Each row comes from the steps of one path. Every step used is in the known rows, and no mark comes twice. Write the path behind each row, first mark first.
Known rows:
B, H: -1.02 3.07 -4.74 -2.39 1.51 -1.93 2.15 2.60 -0.63 -2.07 -1.76 -0.76 0.83 1.99 0.91 -0.22 1.89 0.73 0.76 1.33 0.76 0.98 0.12 0.00 3.31 0.16 1.90 -1.22 -2.34 0.89
M, E, H, B: -1.89 3.05 -1.44 -1.83 -0.65 -3.15 2.55 2.15 0.45 -2.31 -0.93 -2.67 2.48 1.53 0.74 -0.81 4.15 0.50 0.76 0.74 0.82 -0.22 -0.16 1.21 0.70 2.39 2.59 2.41 -3.25 2.91
E, H, B: -1.14 1.55 -1.57 -1.38 -0.11 -3.26 2.87 2.18 -0.15 -1.78 -0.94 -4.46 2.26 1.89 1.76 -1.04 4.99 -0.18 0.61 -0.09 1.30 -0.11 0.84 0.55 0.94 1.21 2.77 1.57 -3.57 2.44
X, N, B, M, K: -1.60 1.75 2.08 -2.58 0.27 2.99 -1.81 3.90 2.38 -1.64 1.95 1.30 0.88 2.77 -1.24 -4.02 0.54 0.71 2.98 -0.46 -0.83 0.26 -0.32 -1.36 4.34 -0.42 -0.03 4.13 -3.38 0.95
K, H, B, M, E: -2.07 3.39 0.30 -0.80 0.45 -0.46 -0.08 2.65 2.46 -2.44 0.25 -0.74 2.26 1.99 -0.23 -1.70 1.12 1.59 1.42 1.20 -0.34 0.14 -0.68 0.27 1.29 0.11 0.11 3.10 -2.87 2.57
M, K, N, B: -1.77 1.34 1.56 -3.85 0.97 0.73 -0.36 2.95 -0.49 -2.44 0.18 0.69 0.86 1.18 -1.67 -3.13 2.92 -1.36 3.06 -1.17 0.42 -0.22 -0.76 0.79 3.57 -0.50 0.32 2.11 -1.88 1.37
M, X, H, B: -1.00 2.19 -3.35 -2.96 0.52 -1.35 2.00 2.66 -0.44 -3.17 -1.56 -0.91 3.55 1.53 2.02 -0.34 1.63 -0.21 1.31 -1.08 1.24 -1.72 0.42 0.02 -0.20 1.67 1.10 1.08 -5.49 0.18
M, X: -0.80 1.85 -2.54 -2.48 1.39 -0.86 2.26 2.79 -1.01 -2.85 -1.98 -1.70 2.74 1.38 -0.26 0.66 0.36 -0.40 2.45 -0.30 0.29 -1.61 0.68 0.97 1.29 0.18 -1.11 0.11 -3.39 -0.84
X, H, B, M, E: -2.06 3.45 0.04 -1.55 -0.60 0.76 -1.44 2.91 2.09 -2.64 -0.04 1.73 3.38 2.30 0.82 -2.77 -1.37 1.50 1.54 0.41 -0.33 -0.17 -0.34 -0.30 1.16 1.28 1.36 3.55 -3.12 1.57
H, B, M, X, N: -0.56 2.43 -1.78 -1.06 -0.05 2.05 1.19 3.53 0.62 -1.89 -0.34 -1.90 4.03 2.18 0.12 -1.67 -0.43 0.94 2.65 -0.71 0.69 -2.06 0.38 -0.92 2.21 2.54 1.16 0.74 -4.00 0.91
X, H, B: -1.01 2.21 -2.23 -2.75 0.28 -1.69 0.30 2.66 0.93 -2.29 -1.11 -0.74 2.94 1.74 2.66 -1.64 1.49 0.19 1.29 -1.00 1.35 -0.33 0.44 -0.29 0.76 1.10 2.46 2.39 -5.00 1.91
E, M, K, H: -1.77 1.67 0.89 -1.56 2.09 -2.42 1.37 3.09 -0.05 -3.37 -0.03 -5.97 -1.70 1.88 -0.70 -0.09 4.65 0.42 0.34 1.58 0.35 0.34 -0.41 0.71 2.40 -2.74 -1.71 4.03 -3.07 -2.17
M, K, H: -1.34 2.88 0.01 -3.73 3.06 -3.37 1.49 3.00 0.23 -2.40 0.29 -3.69 -0.47 1.66 0.03 -0.29 4.66 -0.31 1.10 1.30 0.52 -0.08 -0.46 0.49 2.80 -2.27 -1.06 3.84 -3.36 0.82
K, N: -0.69 2.38 0.59 -2.70 1.32 -1.03 -0.01 2.74 -2.04 -1.94 -2.02 -2.19 2.12 0.92 -0.25 -1.61 0.88 -1.09 2.14 -0.57 1.57 -1.34 0.23 0.89 3.35 -0.13 2.30 0.56 -0.24 1.07
H, B, M, K: -2.11 2.35 0.33 -1.54 0.22 1.59 -1.21 3.26 -0.37 -1.96 0.65 -3.34 1.87 3.75 0.37 -4.33 0.14 0.59 1.44 -0.55 -0.87 -0.65 0.69 -0.87 3.88 -0.46 -0.42 4.19 -2.77 1.69
X, N, B, M, E: -1.64 2.66 1.77 -1.64 -0.58 3.01 -1.33 3.47 4.43 -1.67 0.90 4.57 2.30 1.69 -2.05 -2.48 -1.01 1.84 3.71 0.51 -0.66 0.84 -1.19 -0.32 2.38 1.28 0.79 2.77 -3.08 1.99
E, H, B, M, K: -2.00 2.04 0.38 -1.27 -0.36 -0.72 0.14 2.86 -0.18 -2.14 0.70 -4.91 1.54 3.58 1.10 -3.56 3.35 0.26 0.20 -0.09 -0.56 -0.38 0.70 -0.78 3.46 -0.03 0.56 4.15 -2.42 1.21
H, B: -1.21 2.11 -1.70 -1.50 0.31 -0.33 1.01 2.60 0.36 -1.80 -1.02 -2.73 2.58 1.79 1.07 -2.30 1.29 0.18 2.02 -0.83 1.12 -0.35 0.74 0.25 1.68 0.98 1.47 1.49 -3.70 3.33
N, B, M, K, H: -1.65 1.16 1.87 -2.13 2.27 -0.72 0.27 3.10 2.43 -2.40 1.52 -1.00 -0.39 2.66 -0.86 -1.76 4.50 0.22 1.81 0.46 -0.90 1.00 -0.54 -0.24 2.84 -3.06 -1.88 3.97 -3.56 0.48

Write each row's path:
-1.79 2.94 1.08 -3.02 0.32 0.38 -2.02 3.06 -2.31 -2.76 -0.04 -2.30 2.43 2.42 1.27 -3.98 1.27 -0.76 0.86 -1.19 0.79 -1.84 0.09 -0.86 3.38 0.38 1.98 3.56 -1.02 -0.25
X, H, B, M, K, N
-1.20 1.53 0.00 0.11 1.01 -0.53 0.17 2.80 2.07 -1.89 0.10 -3.60 1.92 2.91 1.08 -1.95 3.15 0.91 1.11 -0.25 0.06 0.20 0.79 -0.54 1.94 -1.28 0.54 2.43 -3.41 2.61
K, H, B, M
-0.73 0.27 -1.27 -2.55 0.76 0.59 0.48 2.86 2.12 -3.16 -0.79 3.07 3.02 2.02 0.63 -0.44 0.84 0.27 2.34 -1.22 -0.53 -0.44 0.43 -0.42 0.55 -0.77 -0.41 1.19 -4.71 -2.51
N, B, M, X, H
-1.34 1.61 -0.45 0.14 -0.15 1.50 -1.05 2.83 1.17 -1.69 -0.27 -2.60 2.96 3.13 0.96 -3.73 -0.50 0.98 1.57 -0.83 -0.32 -0.12 1.37 -0.66 2.73 -0.37 0.97 2.15 -2.70 2.63
H, B, M
-0.65 1.62 -1.45 -2.36 1.21 -0.36 0.50 3.00 0.35 -3.10 -1.42 0.68 3.30 2.20 1.30 0.23 -0.41 0.25 1.40 -0.52 -0.15 -1.50 0.65 -0.51 0.66 -0.45 0.18 1.41 -3.69 -3.11
B, M, X, H
-1.98 0.91 1.42 -2.09 0.60 2.21 -1.47 3.33 1.74 -2.03 1.40 0.46 0.87 3.30 -0.99 -3.84 0.57 0.39 2.69 -0.61 -1.55 0.68 -0.04 -0.53 3.60 -1.76 -1.34 3.89 -2.82 0.55
N, B, M, K
-2.22 3.35 -0.18 -0.68 -0.52 1.65 -1.22 2.83 1.60 -2.19 -0.32 0.38 3.13 2.47 -0.62 -3.31 -1.68 1.58 2.04 0.48 -0.74 -0.25 -0.10 0.28 1.93 1.22 0.65 2.98 -2.46 2.43
H, B, M, E
-1.58 2.52 0.70 -1.09 -0.24 -2.29 0.89 2.63 1.42 -2.10 -0.69 -1.09 2.05 1.95 -0.18 -0.78 2.32 1.04 0.77 1.61 -0.54 0.32 -0.20 0.77 1.53 -0.17 1.52 2.66 -1.00 -0.41
B, M, E, H
-1.32 1.61 -3.12 -2.89 1.21 -1.06 1.97 2.32 -0.19 -2.45 -1.40 1.73 0.69 1.27 -0.61 -1.31 4.14 -0.22 1.77 0.05 0.90 1.13 -0.61 0.49 3.14 0.04 2.68 -2.34 -1.88 0.95
K, N, B, H
-1.15 0.98 -1.96 -0.08 -0.11 -1.05 2.65 2.38 -0.37 -2.85 -1.25 -4.28 3.59 2.76 0.91 -0.75 3.09 0.25 0.88 -0.52 -0.16 -1.57 1.44 0.36 0.95 0.78 0.45 0.50 -3.33 -0.28
E, H, B, M, X
-1.16 1.84 2.12 -2.57 1.63 -0.29 0.37 3.46 2.91 -1.97 2.15 -0.36 -0.11 2.17 -0.85 -1.82 4.35 0.63 2.29 0.54 -0.18 0.53 -1.01 -0.86 3.32 -1.75 -0.54 4.27 -4.05 1.25
X, N, B, M, K, H
-1.81 1.40 2.18 -1.58 -0.59 -1.68 0.59 2.38 1.39 -2.63 -0.13 1.08 1.94 1.31 -1.33 -1.61 3.92 0.14 1.59 0.71 -0.23 0.36 -0.73 1.27 1.63 -0.01 2.31 1.88 -0.76 0.03
K, N, B, M, E, H
-0.21 2.28 -0.89 -1.69 0.44 1.82 0.78 3.65 0.73 -2.00 -0.53 -0.56 3.43 1.99 -0.45 -0.69 -1.05 0.88 2.84 -0.09 0.34 -1.87 0.44 -0.84 2.57 1.11 0.65 0.71 -3.24 -0.37
B, M, X, N
-1.26 1.24 -2.42 -0.33 0.44 1.29 1.01 2.80 -0.57 -2.87 -1.22 -2.83 3.83 2.76 0.11 -1.56 -0.06 0.55 2.06 -1.07 -0.39 -1.76 1.38 -0.08 2.10 0.77 -0.38 0.41 -3.40 0.15
H, B, M, X
-2.11 2.14 2.42 -1.64 -0.17 2.15 -1.67 2.96 1.94 -2.75 -0.11 3.55 2.34 1.31 -2.40 -3.17 -0.72 0.64 3.23 0.03 -0.77 0.20 -0.93 0.85 2.60 0.00 0.67 1.88 -0.74 0.98
K, N, B, M, E
-1.26 1.30 -4.14 -2.62 1.18 -0.85 2.24 2.58 1.64 -2.11 -1.09 2.13 0.27 1.89 -0.06 -0.78 3.73 0.68 1.72 0.32 0.11 2.06 -0.18 0.15 2.70 -0.08 1.43 -1.45 -3.52 1.21
N, B, H
-1.85 2.24 1.55 -2.06 -0.24 -1.26 -0.01 2.66 -2.63 -2.43 -0.09 -5.28 1.96 2.55 0.63 -3.61 3.96 -0.95 0.39 -0.51 0.53 -1.83 0.26 -0.06 3.73 0.24 2.24 3.01 -0.31 0.47
E, H, B, M, K, N
-2.03 2.62 1.38 -2.08 0.20 0.98 -1.55 3.02 -2.61 -2.37 -0.14 -3.84 2.20 2.59 -0.16 -4.46 0.85 -0.71 1.31 -1.05 0.34 -1.79 0.31 -0.32 4.65 0.25 1.19 3.00 -0.37 1.48
H, B, M, K, N
-1.48 3.17 -0.10 -2.63 0.23 -4.08 2.38 2.20 0.84 -2.24 -0.96 -1.25 1.68 0.91 0.05 0.52 3.31 0.28 1.00 1.79 0.47 0.15 -0.64 1.46 0.98 0.40 1.94 2.14 -1.99 0.81
M, E, H
-1.91 2.55 0.18 -2.38 0.20 0.74 -1.66 3.36 -0.11 -2.36 0.71 -1.98 2.07 3.19 1.73 -4.10 0.34 0.42 0.78 -0.70 -0.39 -0.54 0.33 -1.48 3.00 -0.12 0.57 4.85 -3.32 0.32
X, H, B, M, K
-1.21 -0.07 1.94 -0.79 0.26 2.18 -1.56 2.98 1.27 -2.04 -0.21 1.26 2.21 2.11 -1.19 -3.21 0.86 -0.12 3.01 -1.37 -0.45 0.20 0.35 0.09 3.24 -1.44 1.20 0.69 -1.01 0.81
K, N, B, M
-1.17 1.08 -4.34 -1.23 0.02 0.92 3.61 3.31 0.92 -3.44 -0.79 0.96 0.14 1.45 -1.39 0.69 3.35 1.66 1.82 0.63 0.90 0.89 -0.67 0.02 1.66 1.37 1.22 -1.89 -4.58 -2.65
E, M, X, N, B, H
-1.39 2.46 1.39 -2.23 2.48 -1.70 0.29 3.18 0.92 -2.32 0.83 -3.82 -0.13 2.70 -0.05 -1.57 3.30 0.22 0.65 1.09 -0.53 0.12 -0.11 -0.34 3.34 -2.90 -1.46 4.18 -2.53 0.13
B, M, K, H
-1.95 2.34 -2.32 -4.03 1.37 -0.97 1.47 2.60 -1.51 -2.88 -0.70 1.05 0.16 1.68 -1.06 -2.14 4.23 -0.40 1.51 0.14 0.46 0.82 -1.01 0.24 4.09 0.21 1.77 -0.54 -1.78 0.35
M, K, N, B, H
